What can hang from each mark
q_955: q_384 q_533 q_673
q_271: q_951 q_975
q_758: q_384 q_509 q_975
q_975: q_355
q_509: q_758
q_355: q_975
q_951: q_269 q_271
q_384: q_758 q_955
q_673: q_955

Each row was made from one small tree. Brackets hold a mark, then the marks that hang from it, in the order of their numbers. Every link used is in the known rows. Write each row's tree.
Known rows
[q_955 q_384 q_673]: [-1.085  4.522 -1.330  0.394 -0.593 -2.316  1.359  0.034 -0.711  0.106
  1.142 -1.968 -0.424  0.704 -3.923 -1.213  1.882 -0.201  2.019 -0.589
  1.177  1.823 -0.879  0.894]
[q_384 [q_758 q_975]]: [ 0.721  0.506 -2.899  0.455 -0.639 -0.747  0.065  0.631 -1.167  1.578
 -1.422  1.309 -1.088 -0.904  2.083  2.405 -2.682  0.477 -1.145  0.116
  0.946  0.448 -0.142  1.031]
[q_509 [q_758 [q_384 q_955]]]: [ 1.079  0.832 -2.418  1.325  0.198 -1.178  2.000  1.780 -2.142 -2.372
  1.555  0.445 -2.593  1.033 -1.875 -0.183  0.742  2.769  1.135  2.327
  0.873 -2.810 -0.130 -0.919]
[q_509 [q_758 [q_384 [q_955 q_533 q_673]] [q_975 q_355]]]: [ 0.618  4.496 -5.699  5.188 -1.392 -2.057 -0.915  0.805 -0.659 -1.220
  2.927 -1.452 -1.968 -0.980 -2.219 -0.413  1.550  2.048  2.544  2.260
  2.342 -0.635 -3.335  1.659]
[q_955 q_384]: [-1.541  2.667 -1.890 -0.253 -0.656 -0.963  0.624  0.169 -0.467  0.136
  0.364 -0.829 -0.751  0.746 -2.136 -0.837  0.396 -0.487  1.174 -0.413
  0.620  1.458 -1.005  0.526]
[q_271 q_975]: [ 0.630  0.962 -0.540 -1.510 -0.446 -0.825 -1.321  0.876  0.091 -0.246
  0.621  0.269  1.497 -0.522 -0.736 -1.550  0.464  0.343 -0.849 -1.143
  0.825 -1.346 -0.362  1.125]
[q_271 q_951 [q_975 q_355]]: [-0.562  2.001 -0.229  0.858 -0.889 -0.823 -2.782  0.928  0.715 -1.757
  0.796 -0.841  0.249 -0.695 -1.807 -1.996  2.929 -0.198  0.886 -4.036
  4.079  0.033 -1.080  3.259]
[q_355 q_975]: [-0.094  1.377  1.731 -0.653  0.147 -1.252  2.582  1.204  0.289  0.051
  0.883  1.057 -1.062 -1.104 -0.965 -0.414  0.622  1.041 -0.406 -0.905
  0.270 -0.662  0.770  0.709]
[q_951 q_269 q_271]: [ 0.288 -2.189  0.430  0.807  2.233  1.043 -0.738  0.060  2.488 -1.156
 -2.659  0.614 -0.700 -0.438  1.813 -1.514  2.787  0.630 -1.034 -0.721
  0.540  0.582  1.575 -0.990]
[q_509 [q_758 [q_384 [q_955 q_533]] [q_975 q_355]]]: [ 0.309  2.205 -6.474  4.394 -1.632 -0.473 -1.596  0.938 -0.292 -1.083
  1.838 -0.406 -2.237 -0.990 -0.666 -0.309  0.358  1.813  1.739  2.157
  1.789 -0.749 -3.162  1.514]
[q_509 [q_758 q_384 q_975]]: [-0.391  1.403 -2.247  2.258 -1.606 -0.500 -0.459  0.681 -2.060 -0.175
  0.153 -0.759 -1.800 -2.063  0.870  0.110 -0.653  1.645 -0.075  2.045
 -0.279 -1.352 -0.442  0.551]
[q_758 [q_384 [q_955 q_533 q_673]] q_509 [q_975 q_355]]: [-1.460  4.551 -4.572  7.028 -2.373 -2.713 -2.886  2.768  0.994 -0.502
  2.507 -2.765 -0.782 -0.833 -2.882 -1.314  0.521  2.041  1.235  4.488
  0.557  2.848 -3.698  4.362]
[q_673 q_955]: [-0.375 -1.222 -0.683 -0.283  1.593 -0.296 -1.300 -0.280 -1.259 -1.550
 -0.098 -0.012 -0.869  0.005 -0.875  1.252 -1.066  0.631 -0.926  1.032
  0.836 -0.350  0.826  0.478]
[q_271 [q_975 q_355]]: [-0.807  2.141 -1.946  1.470  0.183 -1.524 -2.611  1.040  1.608 -1.796
  0.360 -0.333  1.896 -1.328 -1.480 -1.345  1.642 -0.051  0.818 -2.027
  1.170 -0.121 -0.606  0.527]
[q_758 q_384 q_975]: [-1.494  0.612 -0.780  2.080 -1.180  0.507 -1.139  1.521 -0.680  0.426
 -0.445 -1.012  0.058 -1.721  1.063 -0.445 -1.555  0.839 -0.404  2.721
 -1.351  0.762 -0.531  2.090]
[q_951 [q_271 q_975]]: [-0.152  0.728  0.204 -0.761  0.738 -0.128 -1.081  1.586  0.855  0.126
  0.121  0.254 -0.060 -0.919  0.653 -2.531  1.618  0.557 -0.733  0.046
  1.286  0.274  0.394  0.316]
[q_673 [q_955 q_533]]: [ 0.721 -0.958 -2.020 -0.923 -0.179  1.206 -2.419 -0.700 -0.737 -0.142
  0.987 -0.223 -1.191 -0.063 -0.474 -0.368 -1.111 -0.219 -0.162  0.946
  1.664  0.095 -0.951  1.956]
[q_384 [q_758 [q_975 q_355]] [q_955 q_533 q_673]]: [ 1.958  3.563 -6.247  3.326 -0.540 -2.332 -0.427  0.398  0.232  0.650
  1.486  0.624 -1.512  0.194 -1.269  1.665  0.076  0.929  1.542  0.675
  3.498  1.190 -3.122  2.671]
[q_384 q_758]: [ 1.503  0.311 -1.725 -0.519  0.396 -0.467  1.514  0.720 -1.042  0.405
 -0.587  1.816 -1.426  0.200  0.752  1.133 -1.015  0.437  0.640 -0.728
  1.154  0.116  0.134 -0.241]
[q_384 [q_758 q_509 [q_975 q_355]] [q_955 q_533 q_673]]: [ 0.766  4.398 -6.429  5.503 -2.028 -4.104 -1.732  1.981  0.693  0.458
  1.761 -0.256 -1.898  0.036 -1.786  1.489 -0.695  1.503  0.657  2.125
  3.269  2.631 -3.315  3.314]
[q_384 q_955]: [ 0.603 -0.164 -1.492 -0.130  1.060 -1.182  1.054  0.952 -0.089 -1.000
  0.612  0.608 -0.673  1.684 -1.492  0.972 -0.067  1.016 -0.365  0.929
  0.881 -0.895 -0.380 -0.186]

Write each row's tree
[ 0.519  0.211 -0.668  1.075  0.235 -0.438 -3.793  0.581  2.392 -3.625
 -1.594  0.029  1.057 -0.986 -1.350 -2.445  4.192  0.367 -0.331 -5.847
  4.178 -0.966 -0.311  3.144] -> [q_271 [q_951 q_269] [q_975 q_355]]
[-0.355  1.726 -3.796 -1.216 -0.919  0.330 -1.760 -0.533 -1.171  0.057
  1.570 -0.924 -2.139  0.865 -2.830 -1.265 -0.680 -0.454  0.864  0.378
  2.277  1.658 -2.341  2.665] -> [q_673 [q_955 q_384 q_533]]
[-1.909  5.356 -7.672  4.558 -3.745 -2.398 -2.766  1.616  1.029  1.577
  0.458 -0.202 -2.130 -1.248 -0.685 -0.098 -1.883 -0.254  1.452  0.597
  2.562  4.901 -4.102  4.005] -> [q_955 [q_384 [q_758 q_509 [q_975 q_355]]] q_533]
[-1.015  3.359 -8.115  1.904 -0.964 -0.892 -2.931 -0.058 -0.851  0.036
  0.063 -0.057 -2.611 -1.109 -1.431  1.230 -2.333 -0.537  1.691 -0.224
  3.863  3.220 -2.858  3.426] -> [q_673 [q_955 [q_384 [q_758 [q_975 q_355]]] q_533]]
[-1.270  2.123 -5.083  4.988 -0.025 -1.956 -0.679  1.645 -0.779 -2.479
  0.729 -0.202 -1.858 -0.905 -1.239  1.245  0.386  2.357  1.345  2.577
  1.222 -0.919 -1.529 -0.068] -> [q_509 [q_758 [q_384 q_955] [q_975 q_355]]]
[ 0.177  1.349 -3.550  2.310 -0.601 -1.520  0.407  1.594 -2.198 -0.914
  0.964  0.056 -2.351  0.082 -0.531  1.249 -0.749  2.822 -0.330  3.334
  0.574 -2.438 -0.710  0.314] -> [q_509 [q_758 [q_384 q_955] q_975]]
[-1.619  4.313 -5.096  2.402 -2.728 -3.177 -0.690  2.290 -0.702  1.694
 -0.530 -0.027 -2.276 -0.270 -0.226  1.649 -3.054  0.748 -0.749  1.596
  1.219  3.104 -1.499  2.869] -> [q_955 [q_384 [q_758 q_509 q_975]]]
[-1.933  4.433 -8.528  4.145 -2.367 -2.558 -4.375  1.390 -0.147 -0.006
  0.243 -0.375 -3.002 -0.983 -1.621  1.459 -2.953  0.320  0.403  1.450
  3.339  4.444 -3.335  4.447] -> [q_673 [q_955 [q_384 [q_758 q_509 [q_975 q_355]]] q_533]]
[-0.310  1.643 -3.176  2.747 -2.294 -2.384 -1.327  2.110 -0.638  1.672
 -1.067  0.691 -1.311 -1.204  1.734  2.377 -3.346  0.785 -2.026  2.026
  0.584  1.768 -0.467  2.231] -> [q_384 [q_758 q_509 q_975]]
[ 0.858  3.389 -3.894  3.347 -1.237 -5.078  0.320  2.308 -1.163  0.622
  0.251  0.165 -1.783  0.737 -1.461  3.116 -1.654  2.432 -1.673  2.900
  1.618  1.153 -0.846  2.213] -> [q_384 [q_758 q_509 q_975] [q_955 q_673]]
[-0.099  6.229 -5.645  2.295 -4.419 -3.344 -0.879  1.128 -0.697  3.125
  1.394 -1.075 -2.217 -0.546 -1.724 -0.454 -1.472  0.521  0.658  1.417
  2.498  3.597 -3.517  4.614] -> [q_955 [q_384 [q_758 q_509 q_975]] q_533 q_673]
[ 1.847 -0.701  0.709 -2.042 -0.614  0.101 -2.480  0.271  1.117 -2.018
 -1.359  0.337  0.549 -0.221 -0.811 -2.664  2.891  0.418 -2.256 -5.080
  3.853 -2.506  0.401  3.414] -> [q_271 [q_951 q_269] q_975]
[ 0.856  2.504 -2.943  1.958 -1.570 -0.352 -0.306  1.394 -0.735  1.045
  2.148 -1.843 -0.847  0.191 -1.974 -1.494  0.149  1.681  0.616  3.599
  0.565  0.193 -2.714  3.656] -> [q_758 [q_384 [q_955 q_533 q_673]] q_975]
[-1.394  7.324 -7.207  5.075 -3.709 -3.772 -2.244  1.306  0.749  1.445
  1.345 -1.483 -1.816 -1.230 -2.257 -0.085 -0.270  0.122  2.314  0.480
  2.904  5.110 -4.169  3.995] -> [q_955 [q_384 [q_758 q_509 [q_975 q_355]]] q_533 q_673]
[-0.161 -0.029 -1.798  2.324  2.545 -0.204 -2.948  1.207  3.910 -3.055
 -2.167  0.592  1.305 -1.794  0.024 -2.913  4.175  0.539 -0.378 -2.563
  1.866  0.656  0.539 -0.441] -> [q_951 q_269 [q_271 [q_975 q_355]]]
[ 2.412  1.603 -2.070 -0.091 -0.525 -1.065  0.967 -0.140  0.119  0.487
  2.721 -0.689 -0.822  1.703 -2.719 -0.971  1.621  0.728  1.159  0.620
  2.310 -0.426 -2.226  1.795] -> [q_384 [q_955 q_533 q_673]]
[-2.944  2.506 -4.125  7.363 -1.226 -2.638 -2.782  4.061  1.152 -2.274
  0.465 -1.677 -0.551 -0.557 -1.799  0.514 -1.110  2.468 -0.213  4.727
 -0.909  2.214 -1.522  2.508] -> [q_758 [q_384 q_955] q_509 [q_975 q_355]]
[ 0.378  2.093 -0.705  2.069  0.967 -1.730  2.119  2.287 -1.035 -1.532
  1.792 -1.310 -0.578  1.239 -3.841 -1.039  1.813  2.241  1.673  2.694
 -0.097 -0.139  0.208  1.089] -> [q_758 [q_384 [q_955 q_673]]]
[ 1.586  2.181 -1.582  1.038 -0.699 -0.347  1.153  1.602 -0.749 -0.355
  3.054 -1.149 -0.989  1.107 -3.432 -2.658  1.629  1.602  2.273  2.522
  0.957  0.040 -1.874  2.716] -> [q_758 [q_384 [q_955 q_533 q_673]]]
[ 2.393  2.992 -3.138  1.465 -1.131 -1.460  1.808  0.723 -2.025 -0.675
  3.517 -0.758 -2.596  0.987 -3.383 -2.070  2.429  2.353  2.490  1.906
  2.014 -2.021 -1.977  0.967] -> [q_509 [q_758 [q_384 [q_955 q_533 q_673]]]]
[-0.394  1.820 -4.305 -1.153  0.883 -1.580  0.867  0.809 -2.569 -0.951
 -0.180  1.097 -3.087  1.020 -2.650  1.793 -1.764  0.337  0.903 -0.097
  2.625  1.433 -0.051  1.054] -> [q_673 [q_955 [q_384 q_758]]]
[-1.520  2.633 -4.751  5.455 -1.417 -3.198 -2.409  2.000  0.811 -0.042
 -1.021  0.251 -0.981 -1.826  1.034  2.439 -2.302  0.774 -0.444  1.285
  1.121  3.024 -1.148  1.723] -> [q_384 [q_758 q_509 [q_975 q_355]]]
[-1.532  2.652 -3.585  4.947 -0.956 -1.021 -1.663  0.850 -0.514 -1.883
  0.299 -1.036 -0.919 -2.853  0.595  0.337  0.477  1.188  1.633  1.489
  0.239 -0.278 -1.379 -0.057] -> [q_509 [q_758 q_384 [q_975 q_355]]]
[-0.858  3.286 -4.497  0.142 -1.464 -1.383  0.728  0.827 -1.489  1.775
 -1.042  0.561 -1.948 -0.491  0.233  1.713 -2.412 -0.025  0.113 -0.322
  1.629  1.803 -1.336  1.608] -> [q_955 [q_384 [q_758 q_975]]]
[-1.414  1.534 -1.265  1.943  1.459 -0.642 -2.293  1.597  2.135 -1.428
 -0.003 -0.079  0.578 -1.511 -0.171 -2.207  2.732  0.075  0.917 -0.643
  1.674  1.509 -0.296 -0.170] -> [q_951 [q_271 [q_975 q_355]]]
[-0.722  3.703 -4.406  4.923 -1.026 -1.028 -1.693  1.372  0.583 -0.603
  2.251 -2.043 -0.219 -0.659 -2.622 -1.377  1.011  1.409  2.341  2.885
  1.077  1.781 -3.200  3.218] -> [q_758 [q_384 [q_955 q_533 q_673]] [q_975 q_355]]
[-2.338  3.279 -6.749  2.562  0.622 -2.288 -2.055  0.581 -1.226 -1.422
 -0.972  0.185 -2.299 -0.826 -1.637  3.186 -2.263  0.189  0.896  0.070
  2.878  2.943 -1.133  1.796] -> [q_673 [q_955 [q_384 [q_758 [q_975 q_355]]]]]
[ 0.515  3.269 -5.808 -0.681 -3.133 -0.003 -0.261  0.086 -1.033  3.338
  0.264  0.689 -2.245 -0.512  0.439 -0.084 -2.377 -0.629  0.605 -0.590
  2.502  2.245 -3.088  3.371] -> [q_955 [q_384 [q_758 q_975]] q_533]
[ 0.894  5.161 -5.299  0.113 -2.929 -1.387  0.388 -0.081 -1.280  3.258
  1.015 -0.515 -2.035 -0.473 -1.144 -0.333 -1.020 -0.347  1.681 -0.491
  3.155  2.444 -3.277  3.539] -> [q_955 [q_384 [q_758 q_975]] q_533 q_673]
